Each row comes from the steps of one walk. Every step used is in the known rows, and no mark comes twice. Write the walk behind each row, first mark first.
Known rows
nefo, labi, gizu, vumos, redine, belez: [-0.65, -0.42, -1.78, -4.02, -0.13, 0.49, -3.23, 0.59, -0.29, 0.43, 1.87, -0.10, -1.50, -1.10, -1.06, 0.35, -0.65, 1.91, 0.79, 3.23, 1.37]
belez, gizu, vumos, redine, labi: [0.06, 0.04, 0.54, -1.87, -1.28, -0.29, -3.86, 0.25, 1.42, 0.22, 1.57, 0.10, 0.11, -1.99, -0.22, 0.09, -0.22, 0.63, 0.55, 4.33, 1.29]
gizu, vumos, nefo, labi, redine: [-1.43, -1.27, -2.00, -4.76, -0.60, 0.33, -1.78, 0.43, -1.66, -1.36, 0.89, 0.28, -0.59, -1.09, -1.18, 1.28, 0.13, -1.07, 0.95, 2.46, -0.62]
gizu, vumos, nefo, belez, redine: [-1.20, -0.03, -1.91, 0.46, -1.08, 0.37, -3.52, 0.78, -0.53, -0.61, 1.03, -0.54, -1.43, -2.33, -1.05, 0.42, 0.09, 0.94, 0.49, 0.95, -0.61]
nefo, vumos, redine, labi: [-1.22, -1.21, -0.52, -2.21, -0.53, 1.03, -1.78, 0.98, -0.01, 0.22, 0.31, -0.56, -0.82, -3.87, -1.21, 0.19, 0.08, 0.58, 0.59, 1.22, 0.50]
nefo, belez, redine, labi, gizu, vumos: [-0.04, -0.24, -0.72, -1.82, -0.19, 0.34, -5.41, 1.27, -0.40, 0.73, 2.03, -0.23, -1.78, -0.76, -0.61, 0.35, -0.36, 2.31, 0.32, 1.90, 1.74]
redine, belez: [-0.09, 0.97, 0.14, 1.80, -0.12, -0.06, -1.60, 0.53, 0.73, 0.55, 0.56, -0.41, -1.03, -0.02, 0.06, -0.76, -0.06, 1.52, -0.34, 0.71, 0.55]
gizu, vumos, nefo, labi, redine, belez: [-1.52, -0.58, -1.91, -3.51, -0.73, 0.28, -2.94, 0.80, -1.14, -0.97, 1.32, 0.00, -1.31, -1.06, -1.18, 0.75, 0.07, 0.04, 0.70, 3.04, -0.21]
gizu, vumos: [-0.19, -0.35, -1.38, -0.58, -0.31, -0.44, -0.81, 0.47, 0.83, -0.88, 0.84, 0.28, -0.46, 0.89, -0.44, 0.54, -0.13, 0.86, 0.07, 2.59, -0.63]
redine, vumos, nefo: [-0.69, -0.43, -1.48, -0.70, -0.86, 0.47, 0.81, 0.67, -0.37, -1.06, 0.71, -0.31, -0.38, -2.02, -1.04, -0.08, 0.32, -0.67, 0.66, 0.76, -2.03]
belez, redine, labi: [0.83, -0.43, 0.36, -0.12, -1.14, -0.20, -3.86, 0.45, -0.74, 0.41, 0.11, -0.56, -0.41, -1.42, -0.03, 0.69, 0.01, -0.15, 0.17, 1.07, 1.11]
vumos, nefo, belez: [-1.50, 0.21, -0.63, 0.00, 0.03, 0.80, -0.96, 0.38, -1.24, 0.20, 0.37, -0.36, -0.43, -1.78, -0.42, -0.33, 0.24, -0.24, 0.40, -0.73, -0.03]
nefo, belez, redine, vumos, gizu: [-0.46, 0.68, -0.06, 1.23, -1.33, 1.33, -2.53, 0.80, 0.96, 1.05, 1.31, -0.95, -1.58, -3.73, -0.66, -0.96, -0.14, 2.62, -0.01, -0.65, 0.64]
nefo, belez, redine, vumos: [-0.58, 0.52, -0.16, 2.17, -0.86, 1.08, -3.70, 1.14, 0.06, 0.67, 0.79, -0.98, -1.98, -3.10, -0.69, -0.27, 0.07, 2.17, -0.24, -1.63, 0.04]
nefo, belez: [-0.93, 0.59, 0.28, 0.81, 0.51, 0.71, -1.66, 0.51, -0.18, 0.94, 0.39, -0.25, -0.77, -0.32, 0.05, -0.37, 0.00, 1.37, -0.34, -1.00, 0.94]
gizu, vumos, nefo: [-0.82, -0.59, -2.21, -1.26, -0.70, -0.30, -0.31, 0.38, -0.14, -1.45, 0.85, 0.12, -0.24, -0.34, -0.87, 0.56, 0.11, -0.45, 0.71, 2.72, -1.45]
belez, gizu, vumos: [0.52, 0.19, 0.20, -1.40, -0.60, -0.82, -2.06, -0.02, 1.76, -0.65, 1.64, 0.73, 0.04, 0.74, 0.08, -0.38, -0.26, 0.70, 0.08, 3.73, 0.14]
vumos, nefo, belez, redine, labi, gizu: [-0.57, -0.32, -0.74, -2.25, -0.35, 0.78, -3.81, 0.71, -2.00, 0.61, 1.36, -0.55, -1.06, -2.89, -0.81, -0.12, -0.01, 0.14, 1.03, 0.11, 1.15]
redine, belez, gizu, vumos, nefo: [-0.15, 0.93, -0.36, -0.15, -1.00, -0.69, -3.09, 0.46, 1.53, -0.46, 2.02, 0.17, -0.80, -0.57, -0.23, -1.11, -0.10, 1.07, 0.29, 4.15, 0.03]
belez, redine: [0.46, 0.08, 0.07, 1.46, -1.08, 0.13, -2.52, -0.01, -0.27, 0.10, -0.22, -0.66, -0.78, -2.43, -0.32, 0.18, -0.01, 0.35, 0.10, -1.25, 0.08]
redine, labi, gizu, vumos: [0.63, -1.13, -1.30, -4.83, 0.37, -0.54, -1.84, 0.88, -0.05, -0.28, 2.21, 0.72, -0.33, 2.06, -0.44, 0.55, -0.42, 0.71, 0.68, 4.82, 0.93]

Write each row's walk
[-0.61, -0.90, -1.74, -4.78, 0.41, 0.06, -2.63, 1.18, -0.96, -0.08, 2.48, 0.42, -0.71, 0.69, -0.76, 0.33, -0.24, 0.60, 0.98, 4.14, 0.99] | redine, labi, gizu, vumos, nefo, belez
[0.08, 0.04, -0.53, -1.08, -1.02, 0.62, 1.71, 0.35, 1.68, 0.04, 1.38, -0.14, -0.11, -1.41, -0.54, -0.97, -0.14, 1.21, 0.32, 1.85, -0.47] | redine, vumos, gizu
[-0.42, -1.31, -1.67, -5.80, 0.26, 0.32, -0.08, -0.15, -2.42, -0.46, 0.97, 0.41, 0.14, -0.35, -0.76, 0.36, -0.19, -1.61, 1.30, 1.69, 0.18] | vumos, nefo, labi, gizu
[-0.84, -0.15, -0.30, -0.09, -0.92, 0.62, -4.08, 0.73, -1.81, 0.55, 0.48, -0.82, -0.78, -2.90, -0.47, 0.27, 0.26, -0.34, 0.53, 0.03, 0.86] | vumos, nefo, belez, redine, labi
[-0.93, 0.39, -0.18, -0.64, -0.70, 0.73, -1.57, 0.77, 0.23, -0.15, 1.66, -0.16, -0.69, -2.42, -0.64, -1.05, 0.22, 0.33, 0.40, 0.93, -0.72] | redine, vumos, nefo, belez, gizu
[1.00, -0.87, -1.05, -2.82, -0.73, -0.35, -4.13, 0.80, -0.33, -0.14, 1.74, -0.02, -1.06, -0.57, -0.73, 0.73, -0.36, 1.01, 0.73, 3.08, 0.93] | belez, redine, labi, gizu, vumos
[0.09, -1.33, -1.93, -5.36, 0.07, -0.41, -1.41, 0.82, -0.81, -0.76, 2.16, 0.60, -0.13, 1.01, -0.82, 0.57, -0.21, -0.34, 1.22, 4.88, 0.30] | redine, labi, gizu, vumos, nefo
[-1.44, -0.36, -0.58, -3.44, -0.41, 0.81, -2.22, 0.33, -2.25, -0.14, 0.45, -0.27, -0.87, -2.41, -0.81, 0.26, 0.24, -1.04, 0.74, 0.36, 0.43] | vumos, nefo, labi, redine, belez
[0.42, -0.04, -0.50, 1.41, -1.48, 0.43, -2.23, 0.69, 0.28, -0.34, 0.44, -0.83, -1.31, -3.05, -0.86, 0.10, 0.07, 0.89, 0.08, -0.74, -0.98] | belez, redine, vumos
[-0.71, -0.82, -0.26, -5.27, -0.73, 1.28, -0.41, 0.31, -0.51, 0.16, 1.21, 0.10, -0.54, -2.05, -0.87, 0.08, -0.10, 0.18, 0.57, 1.16, 0.63] | nefo, labi, redine, vumos, gizu
[-0.35, 1.02, 1.62, -0.10, 0.18, 0.32, -2.86, 0.12, 0.74, 1.10, 1.19, 0.20, -0.34, -0.53, 0.48, -1.14, -0.12, 1.29, -0.31, 0.10, 1.64] | nefo, belez, gizu
[-0.76, -1.21, -1.78, -2.98, -0.78, 0.45, -0.05, 0.60, -1.42, -0.97, 0.70, -0.09, -0.18, -1.04, -0.93, 0.61, 0.19, -1.30, 0.72, 2.05, -1.32] | redine, vumos, nefo, labi
[-0.88, -0.49, -1.68, -0.81, -1.14, 0.13, -4.52, 1.18, -0.84, -0.37, 1.31, -0.45, -1.16, -1.54, -0.79, 0.86, 0.11, 0.53, 0.57, 2.81, 0.21] | gizu, vumos, nefo, belez, redine, labi
[-0.68, 0.17, 0.20, -2.66, -0.90, 1.47, 0.70, 0.42, 0.94, 0.01, 1.33, -0.22, -0.83, -3.71, -1.12, -0.78, 0.10, 0.99, 0.53, -0.47, -0.23] | labi, redine, vumos, gizu
[-0.89, 0.97, 0.85, -0.07, -0.09, 0.80, -2.31, 0.60, 0.01, 0.45, 0.59, -0.46, -1.63, -2.52, -0.56, -0.57, 0.19, 1.33, -0.06, -1.44, 0.70] | labi, redine, belez
[-0.52, 0.08, 0.35, -3.99, -0.50, 0.11, -4.67, 0.51, 0.06, 0.07, 1.75, 0.41, -1.24, -0.37, -0.31, 0.02, -0.23, 0.98, 0.09, 3.23, 1.53] | nefo, labi, redine, belez, gizu, vumos
[-1.59, -0.69, -0.80, -0.86, -0.50, 1.33, -0.56, 0.57, 0.39, -0.05, 0.01, -0.66, -1.15, -4.58, -1.46, -0.29, 0.07, 1.03, 0.52, -0.86, -0.39] | nefo, vumos, redine
[-1.54, -0.17, -2.00, -0.63, -0.31, 0.26, -1.68, 0.79, -0.33, -0.72, 1.18, -0.07, -0.88, -0.57, -0.80, 0.26, 0.08, 0.63, 0.41, 1.84, -0.67] | gizu, vumos, nefo, belez
[-1.39, -0.31, -0.63, -2.16, -0.78, 1.31, -0.13, 0.73, -0.94, -0.98, 0.73, -0.40, -1.06, -4.21, -1.51, -0.02, 0.53, -0.76, 0.82, -1.50, -1.63] | labi, redine, vumos, nefo
[-0.82, -1.00, -0.32, -4.32, -0.25, 1.04, -1.58, 0.65, -1.42, -0.28, 0.63, 0.07, -0.91, -1.54, -0.86, 0.84, 0.09, -0.30, 0.27, 0.24, 0.04] | nefo, labi, redine, vumos
[-0.55, -0.25, 0.45, -0.56, -0.87, 0.65, -2.25, 0.31, -0.43, 1.04, -0.09, -0.81, 0.07, -3.28, -0.35, 0.59, 0.04, -0.05, 0.57, 0.77, 1.40] | vumos, redine, labi
[0.53, -1.09, -1.74, -3.41, -1.06, -0.24, -3.74, 0.73, -1.10, -0.65, 1.74, -0.14, -0.89, -1.62, -1.12, 0.73, -0.18, -0.01, 1.24, 3.17, 0.30] | belez, redine, labi, gizu, vumos, nefo
[-1.59, 0.49, 0.62, -2.31, -0.64, 1.49, -2.30, 0.78, -0.35, -0.15, 1.69, -0.20, -1.25, -4.55, -1.14, -0.91, 0.41, 0.21, 0.59, -1.23, -0.40] | labi, redine, vumos, nefo, belez, gizu
[-0.19, 0.28, -0.64, -2.29, -0.90, -0.68, -3.85, 0.39, 0.59, -0.37, 2.02, 0.36, -0.65, 0.38, -0.11, -0.51, -0.24, 0.54, 0.35, 5.31, 0.64] | redine, belez, gizu, vumos, nefo, labi
[-0.58, -0.28, -1.65, -2.65, -0.11, 0.61, -1.12, 0.31, 0.53, -0.08, 1.63, -0.11, -1.08, -2.37, -1.39, 0.10, -0.43, 1.71, 1.04, 1.23, 0.13] | labi, gizu, vumos, redine
[-1.63, 0.11, -0.68, 0.58, -0.56, 1.30, -1.88, 1.03, 0.98, 0.38, 0.45, -0.98, -1.98, -4.69, -1.37, -0.90, 0.01, 2.27, 0.26, -0.20, 0.04] | nefo, vumos, redine, belez
[-0.49, 1.63, 1.42, 1.78, -1.20, 0.56, -3.50, -0.03, 1.50, 1.38, 0.75, -0.87, -0.84, -4.50, -0.19, -1.30, -0.15, 1.75, 0.23, 0.25, 1.47] | vumos, redine, belez, gizu
